Each row comes from the steps of one walk. Every step used is in the known rows, and no mark comes twice. Write the walk behind each row, first mark first.
(in the rows, 128 means zero)
Known rows:
fedis/roreno/gosu/zogoz: 153	98	126	149	144	88	127	153	162	121	135	126	117	104	148	133	129	136	129	133	118	133	131	128	111	145	97	139	127	139	128	106	123	129	142	133	137	126	129	150	131	149	136	108	103	150	136	118	147
zasaz/roreno/gosu: 128	111	131	147	136	118	143	125	155	123	143	127	121	115	124	128	125	131	115	119	110	132	134	123	116	124	102	151	111	151	126	111	127	153	143	134	119	139	102	124	130	150	115	110	113	127	119	139	141
sevis/vuko/zogoz/fozu/tavep: 111	128	144	153	140	92	126	148	124	82	151	132	85	104	149	143	116	120	125	133	146	116	102	138	127	103	124	113	135	131	150	126	141	173	125	140	110	132	175	150	116	100	121	142	167	143	163	145	123
tavep/fozu/zogoz/gosu: 133	123	93	122	122	144	107	146	181	151	130	128	86	103	119	141	159	155	143	122	146	145	117	123	80	119	124	122	163	134	140	117	135	152	142	148	131	114	118	136	126	138	129	168	140	123	109	135	97
zasaz/roreno/gosu/zogoz: 151	110	124	156	150	104	152	132	168	126	154	116	107	110	145	122	126	136	108	126	120	128	135	111	118	137	109	143	131	145	121	115	130	144	130	138	130	126	121	152	125	141	119	109	104	136	129	133	148
lesone/fedis/roreno/gosu/zogoz: 160	81	116	129	159	94	116	164	155	124	119	115	111	104	135	114	132	128	139	132	133	145	139	111	90	160	95	137	130	133	118	126	129	124	148	153	125	116	127	147	141	146	132	90	101	149	148	126	126
lesone/fedis/roreno/gosu/zogoz/fozu: 154	87	122	131	163	77	117	180	166	125	125	123	100	99	134	119	128	119	140	135	142	146	131	112	88	144	86	124	141	123	120	110	142	133	150	167	133	131	138	136	141	129	139	89	116	147	145	125	123
zasaz/nezu/tizuf/zogoz/vuko: 142	133	74	136	92	95	100	139	161	116	113	99	66	101	98	121	138	164	118	106	129	141	117	135	140	129	145	117	149	120	153	166	122	123	142	123	124	115	156	154	133	123	136	77	149	103	101	104	163
fozu/zogoz/gosu: 132	116	108	119	125	146	104	136	179	133	130	133	102	106	126	134	153	141	129	114	148	153	117	136	97	121	125	121	154	132	130	109	119	130	147	155	144	116	128	144	135	130	128	150	139	118	123	148	121
lesone/fedis: 134	114	116	109	144	134	117	139	119	130	112	118	124	130	116	110	132	121	138	128	141	139	134	111	110	142	126	125	129	121	120	150	133	123	132	149	119	115	126	126	138	127	124	111	128	125	138	135	106
gosu/roreno/zasaz: 125	109	119	147	136	116	118	141	146	143	135	129	123	112	118	108	130	146	124	131	126	106	136	121	123	127	118	110	116	155	136	133	129	155	136	137	142	141	93	148	110	107	118	113	119	136	130	143	139
fedis/lesone: 138	139	117	132	119	126	126	141	124	122	105	124	131	128	103	143	121	125	120	132	114	135	128	112	128	111	135	123	129	116	132	136	128	124	125	142	126	127	124	152	122	125	123	117	100	136	123	116	117
tavep/fozu/zogoz/vuko: 126	136	91	113	111	119	127	166	167	135	120	126	96	80	113	131	151	165	141	115	119	138	117	108	114	121	155	104	126	134	171	132	135	149	134	148	105	128	128	138	143	150	140	166	155	129	114	135	109
lesone/fedis/roreno/zasaz: 118	86	121	117	136	104	101	163	126	129	115	121	126	114	106	95	128	128	165	142	125	138	141	112	106	152	106	112	110	138	122	150	118	144	146	146	121	137	104	132	129	133	122	100	122	147	139	143	117
vuko/sevis: 110	143	133	128	133	135	149	132	137	131	133	115	133	129	142	108	144	127	122	146	132	151	123	125	131	133	126	139	120	125	116	134	122	127	116	135	114	127	127	110	116	126	143	117	128	117	116	134	156
vuko/zogoz/gosu/roreno: 142	112	111	162	155	126	119	130	187	136	155	122	89	121	135	150	150	148	107	106	148	127	103	158	100	131	116	125	149	145	133	117	149	154	138	145	153	100	130	170	120	110	110	106	119	110	126	127	143
nezu/zasaz/roreno/gosu/zogoz: 159	101	129	166	157	104	149	120	152	114	144	105	97	128	132	120	112	142	113	124	110	138	139	119	117	142	107	152	115	141	105	116	114	162	138	149	123	125	135	168	129	148	106	96	117	134	121	136	147
roreno/zasaz/nezu: 128	117	106	134	110	114	113	129	128	136	121	104	104	122	115	109	118	149	143	138	135	111	140	117	136	129	128	120	116	119	119	153	102	144	143	151	137	147	115	148	99	108	110	98	135	138	123	137	128
roreno/gosu/zogoz: 164	109	109	138	141	109	128	137	155	133	140	119	114	104	151	126	131	127	114	127	138	123	136	114	115	132	102	136	130	121	119	116	128	120	143	151	137	121	131	161	120	132	132	119	108	141	143	128	139
nezu/tizuf/zogoz/gosu: 144	117	84	140	113	124	82	126	176	130	137	123	81	118	107	131	155	135	122	112	151	158	118	146	98	121	99	127	185	131	125	137	135	120	144	114	147	96	139	152	126	119	135	108	125	97	110	116	156
nezu/tizuf: 135	119	96	129	111	138	113	133	141	122	119	130	114	127	114	120	140	131	119	135	124	142	130	137	128	132	113	140	142	129	130	139	128	131	127	107	125	121	135	122	131	120	122	99	135	123	103	115	132
sevis/vuko/zogoz/gosu/roreno: 124	105	122	162	154	114	123	135	173	114	146	115	94	119	135	141	151	145	88	113	151	115	100	159	94	120	117	108	151	167	165	107	138	172	129	147	150	116	136	176	113	103	105	125	135	116	146	129	138
tizuf/zogoz/vuko: 131	140	114	131	123	93	120	140	149	120	137	118	101	93	116	130	134	143	128	98	127	132	116	122	131	122	147	97	133	130	154	142	137	113	140	135	123	119	142	161	138	137	152	136	134	108	139	129	159
roreno/zasaz/nezu/tizuf/zogoz: 148	115	74	135	95	107	80	137	152	138	127	101	68	111	105	103	127	155	136	136	144	128	140	124	128	124	111	111	149	127	122	170	110	132	145	124	142	126	135	160	109	107	124	72	136	116	113	119	151
sevis/vuko/zogoz: 122	119	130	135	141	112	132	136	128	105	140	111	110	122	150	133	131	130	104	131	140	113	119	141	121	118	124	101	122	143	155	121	126	149	115	141	124	129	162	162	122	121	116	131	147	131	161	128	124
fozu/zogoz/tizuf: 136	115	104	113	116	155	108	144	157	124	125	134	92	98	121	113	135	117	114	129	125	147	98	127	118	117	127	119	139	134	143	129	111	120	132	165	140	123	150	142	159	134	130	147	157	128	124	148	126
tizuf/zogoz: 138	137	129	133	133	111	107	130	142	133	147	125	108	120	131	131	124	134	129	118	139	128	130	125	120	121	127	110	151	133	132	134	137	112	132	125	133	114	140	148	133	131	148	129	122	113	143	124	145
vuko/zogoz/tizuf/nezu: 137	117	96	127	110	121	109	129	149	137	149	97	52	117	108	135	127	106	114	137	148	129	86	137	119	119	120	133	134	135	131	138	126	130	126	148	141	119	166	168	145	134	107	94	150	115	133	133	138
gosu/zogoz/vuko: 142	130	108	135	132	96	147	145	149	114	129	114	107	97	132	122	136	142	113	115	124	131	118	118	142	141	155	107	130	115	146	138	131	120	123	142	126	117	148	171	126	124	140	131	134	136	131	128	149
lesone/fedis/roreno/zasaz/nezu/tizuf: 132	81	81	122	108	110	80	161	138	126	92	101	88	119	86	88	132	150	159	150	128	147	141	122	115	163	104	132	128	134	118	176	102	154	149	132	126	133	117	125	122	117	104	43	136	140	102	120	122
vuko/zogoz/gosu/roreno/zasaz/nezu: 146	101	94	165	135	113	103	135	189	146	147	97	61	115	123	127	140	168	123	117	156	110	114	147	109	132	116	117	137	138	124	143	124	171	151	166	164	121	118	190	92	90	94	76	126	119	121	135	144
vuko/zogoz/fozu/tavep: 133	133	137	152	142	106	124	144	139	107	160	141	77	102	152	150	113	123	146	127	146	126	106	134	130	114	122	131	134	112	121	136	152	156	137	138	120	116	170	143	127	109	125	124	149	135	143	143	131
lesone/fedis/roreno: 121	101	135	118	145	113	112	156	127	121	109	125	127	128	112	116	129	128	154	135	122	147	129	125	104	157	121	129	127	140	128	140	129	134	133	132	120	124	123	116	148	143	126	100	122	136	132	125	117
zasaz/nezu/tizuf/zogoz/gosu: 151	119	75	145	103	118	78	122	177	132	124	103	56	124	101	131	145	156	124	113	157	148	117	148	107	125	113	136	189	123	120	151	121	125	151	124	152	101	143	152	119	110	124	78	133	95	97	105	153
zasaz/roreno: 113	126	143	144	138	123	153	125	138	123	144	127	122	130	122	124	119	138	120	127	109	132	129	124	132	134	131	135	131	153	130	126	127	154	116	115	120	133	119	122	136	137	114	117	127	124	114	132	140
zogoz/gosu/roreno/zasaz: 122	100	106	153	133	119	106	134	171	144	137	126	110	110	108	117	147	144	125	119	142	121	123	134	102	124	105	119	140	150	129	123	129	158	152	146	156	129	86	162	98	99	113	122	115	124	119	147	142
fozu/zogoz/tizuf/nezu/zasaz: 135	109	98	112	102	131	98	129	146	129	116	102	54	121	82	118	123	121	123	136	133	150	97	131	111	120	132	136	129	146	127	126	94	137	136	165	136	130	163	162	164	147	103	108	173	118	117	151	122
zasaz/nezu/zafu: 133	127	124	140	97	142	147	128	129	132	106	106	94	139	119	114	112	155	140	127	142	98	139	129	129	141	142	146	121	113	116	165	110	149	140	126	121	112	144	129	105	130	114	92	137	128	121	129	139

Write each row's walk:
124	145	111	133	139	102	168	151	155	117	133	100	111	97	149	100	151	140	109	132	129	153	112	115	147	147	155	118	123	112	136	144	124	117	112	149	113	118	147	153	115	122	153	121	130	124	119	135	177 => gosu/zogoz/vuko/sevis
160	73	99	130	147	110	106	163	156	116	115	116	89	96	122	101	135	102	125	134	124	153	108	111	90	153	87	141	131	130	121	139	124	120	150	176	133	111	137	155	154	144	130	95	119	148	141	132	134 => lesone/fedis/roreno/gosu/zogoz/tizuf
136	107	73	130	90	124	95	132	140	133	111	105	89	120	104	101	131	150	132	146	134	126	142	124	138	132	111	130	129	120	119	165	100	148	142	129	136	139	123	136	103	101	106	71	142	133	97	124	134 => roreno/zasaz/nezu/tizuf
141	97	73	155	120	112	71	140	195	145	144	125	76	103	95	110	157	152	117	118	150	136	124	138	91	121	89	109	172	157	133	140	134	145	153	121	161	106	103	171	106	96	126	94	116	101	110	130	166 => nezu/tizuf/zogoz/gosu/roreno/zasaz
127	114	121	153	141	128	119	128	172	134	131	134	111	128	114	137	149	142	111	110	137	128	112	149	102	128	120	133	157	150	134	113	142	149	139	133	151	114	102	142	119	110	118	121	116	110	114	128	140 => zogoz/gosu/roreno
132	110	112	141	137	142	109	146	199	139	134	139	100	103	122	133	155	156	111	110	142	137	112	143	93	125	129	120	162	159	144	100	131	149	141	153	156	115	114	149	137	119	122	135	131	115	121	143	132 => fozu/zogoz/gosu/roreno
136	131	104	115	123	139	118	156	157	149	130	133	101	105	128	131	142	159	144	136	130	131	129	110	101	123	136	116	142	139	149	122	135	150	125	136	118	126	128	125	137	147	137	157	142	135	119	132	95 => tavep/fozu/zogoz
136	129	98	134	137	96	160	151	173	119	134	97	114	81	151	108	156	136	106	125	132	153	117	113	130	136	123	134	104	110	129	130	123	121	139	168	111	123	131	155	112	133	153	113	119	125	127	141	178 => roreno/gosu/zogoz/vuko/sevis
124	149	78	135	98	103	120	146	171	119	118	86	69	100	112	101	152	165	114	123	134	160	111	133	142	135	143	128	142	118	141	172	116	121	133	131	111	114	154	138	120	121	151	66	148	90	90	113	193 => zasaz/nezu/tizuf/zogoz/vuko/sevis
131	111	111	153	124	112	115	139	147	146	124	111	100	122	112	108	123	164	125	134	130	96	135	125	129	133	130	118	121	148	133	146	116	164	139	146	145	143	100	154	100	97	105	84	127	135	117	131	137 => gosu/roreno/zasaz/nezu
128	103	97	158	124	114	102	130	170	146	125	108	88	120	101	117	141	162	128	119	144	111	123	136	110	129	120	127	144	144	124	139	115	167	154	157	159	132	91	164	90	90	98	93	125	122	104	136	141 => zogoz/gosu/roreno/zasaz/nezu
130	113	107	127	103	121	107	113	117	125	115	95	67	142	72	122	116	108	122	138	126	141	94	135	121	123	123	152	123	139	118	137	107	139	134	146	131	130	153	155	149	136	102	96	160	117	113	137	131 => zogoz/tizuf/nezu/zasaz
131	102	84	141	128	129	96	161	200	166	140	131	83	90	106	120	162	171	141	126	144	124	123	114	77	118	115	105	153	160	147	120	137	181	148	156	145	125	85	156	107	116	119	152	130	131	109	149	109 => tavep/fozu/zogoz/gosu/roreno/zasaz
152	111	98	134	120	108	117	120	130	128	124	85	52	138	95	114	114	112	114	141	134	138	95	124	121	136	128	143	145	133	113	138	108	129	122	151	139	118	171	188	143	128	104	91	151	128	122	131	138 => gosu/zogoz/tizuf/nezu/zasaz
141	111	116	153	131	105	139	119	142	124	141	84	47	140	89	107	107	123	108	141	116	142	97	121	126	143	135	154	144	156	115	134	108	156	110	140	134	123	160	175	151	141	88	83	151	123	106	134	151 => gosu/zogoz/tizuf/nezu/zasaz/roreno
114	100	133	137	125	95	112	150	133	125	132	129	130	110	117	112	125	137	155	145	111	130	136	128	125	139	108	113	108	147	129	129	112	147	140	122	131	149	105	135	117	131	126	118	123	149	129	139	139 => fedis/roreno/zasaz
137	103	79	152	106	121	100	143	160	139	113	111	87	119	98	101	135	167	116	141	129	111	138	132	134	136	114	129	137	150	134	159	114	167	137	127	146	136	106	143	104	90	101	58	132	128	90	121	142 => gosu/roreno/zasaz/nezu/tizuf
149	104	117	152	136	84	141	118	154	130	146	84	70	131	107	126	112	142	118	132	129	130	133	117	112	139	115	161	123	157	106	109	113	164	135	137	122	134	136	173	130	155	92	69	120	125	123	136	142 => tizuf/nezu/zasaz/roreno/gosu/zogoz
133	132	110	149	115	101	87	149	147	107	145	147	67	97	120	131	120	126	142	129	142	147	119	130	124	111	110	132	174	124	125	150	150	137	140	103	117	108	163	129	131	106	146	112	147	118	119	127	153 => nezu/tizuf/zogoz/fozu/tavep
136	92	66	158	104	125	88	133	184	144	113	108	73	119	88	110	152	164	117	129	144	127	125	145	110	132	102	137	158	143	125	150	116	169	154	135	159	125	99	153	94	82	97	64	131	116	83	126	146 => zogoz/gosu/roreno/zasaz/nezu/tizuf
140	131	128	139	145	112	133	146	156	131	156	125	92	114	148	143	121	122	128	127	148	131	115	138	122	113	116	108	134	112	129	117	147	141	129	151	139	130	167	145	130	110	129	115	144	123	137	125	129 => vuko/zogoz/fozu
120	91	107	162	143	106	110	142	173	119	150	111	92	107	130	122	148	145	101	122	154	107	109	147	95	115	102	91	133	166	157	118	125	182	140	160	153	132	120	195	93	90	99	122	136	127	152	148	136 => sevis/vuko/zogoz/gosu/roreno/zasaz
136	84	122	119	142	105	104	158	142	120	110	124	127	112	116	122	135	122	149	126	126	146	133	123	88	147	90	144	111	142	125	125	128	133	162	152	115	128	109	118	146	156	127	92	109	138	141	130	117 => lesone/fedis/roreno/gosu
140	122	87	133	99	132	109	127	139	123	105	111	92	135	111	120	130	150	120	137	132	134	129	139	138	135	124	148	146	123	126	152	114	140	131	117	131	125	142	121	124	112	110	72	142	122	90	108	133 => zasaz/nezu/tizuf
135	129	82	128	103	99	103	144	159	113	126	119	90	93	102	121	145	143	116	106	126	151	118	132	131	126	132	109	147	129	155	152	134	116	138	112	122	110	150	151	142	130	146	105	139	104	113	115	165 => nezu/tizuf/zogoz/vuko
119	125	137	138	146	98	135	151	140	105	146	117	101	114	149	137	124	120	107	132	149	116	109	142	118	101	114	89	136	133	156	106	138	156	120	152	135	147	171	150	121	104	125	131	162	130	159	129	121 => sevis/vuko/zogoz/fozu
116	113	122	144	113	118	130	109	130	121	129	93	62	145	70	115	110	119	119	136	108	144	92	132	125	129	129	157	126	164	118	134	105	165	123	134	125	135	141	146	156	149	87	87	158	114	99	142	143 => zogoz/tizuf/nezu/zasaz/roreno
128	122	121	127	113	109	116	114	117	132	121	94	92	151	87	136	115	129	140	135	135	130	124	133	123	132	135	148	121	140	113	124	113	144	132	127	125	136	142	148	135	143	103	89	144	117	123	131	122 => tizuf/nezu/zasaz
139	95	99	158	148	118	106	137	187	146	161	116	87	108	130	129	149	148	123	117	151	120	115	145	99	126	105	108	132	144	126	126	137	163	148	158	160	115	113	188	99	97	104	106	119	119	132	146	146 => vuko/zogoz/gosu/roreno/zasaz
132	99	90	141	121	127	93	148	200	147	126	113	74	97	112	113	148	177	126	121	151	119	124	131	101	128	129	112	148	149	136	127	107	167	154	171	165	131	102	170	107	99	105	109	138	120	114	151	129 => fozu/zogoz/gosu/roreno/zasaz/nezu
156	116	96	136	130	89	139	146	162	114	130	113	109	81	138	127	143	134	110	108	128	131	124	118	127	132	124	124	114	114	142	125	130	119	150	161	124	124	134	175	124	135	138	125	120	136	139	131	149 => roreno/gosu/zogoz/vuko
103	147	119	123	122	114	159	140	145	114	124	109	127	105	129	107	152	137	119	127	122	155	109	127	144	133	148	126	103	118	141	143	125	126	125	147	102	132	127	122	121	130	149	123	142	113	109	141	171 => zogoz/vuko/sevis
139	119	119	159	146	111	98	131	184	143	151	128	92	117	114	137	144	149	115	99	150	129	112	144	91	122	119	115	176	157	138	118	150	135	140	132	159	102	115	162	125	115	135	122	111	98	130	124	157 => tizuf/zogoz/gosu/roreno
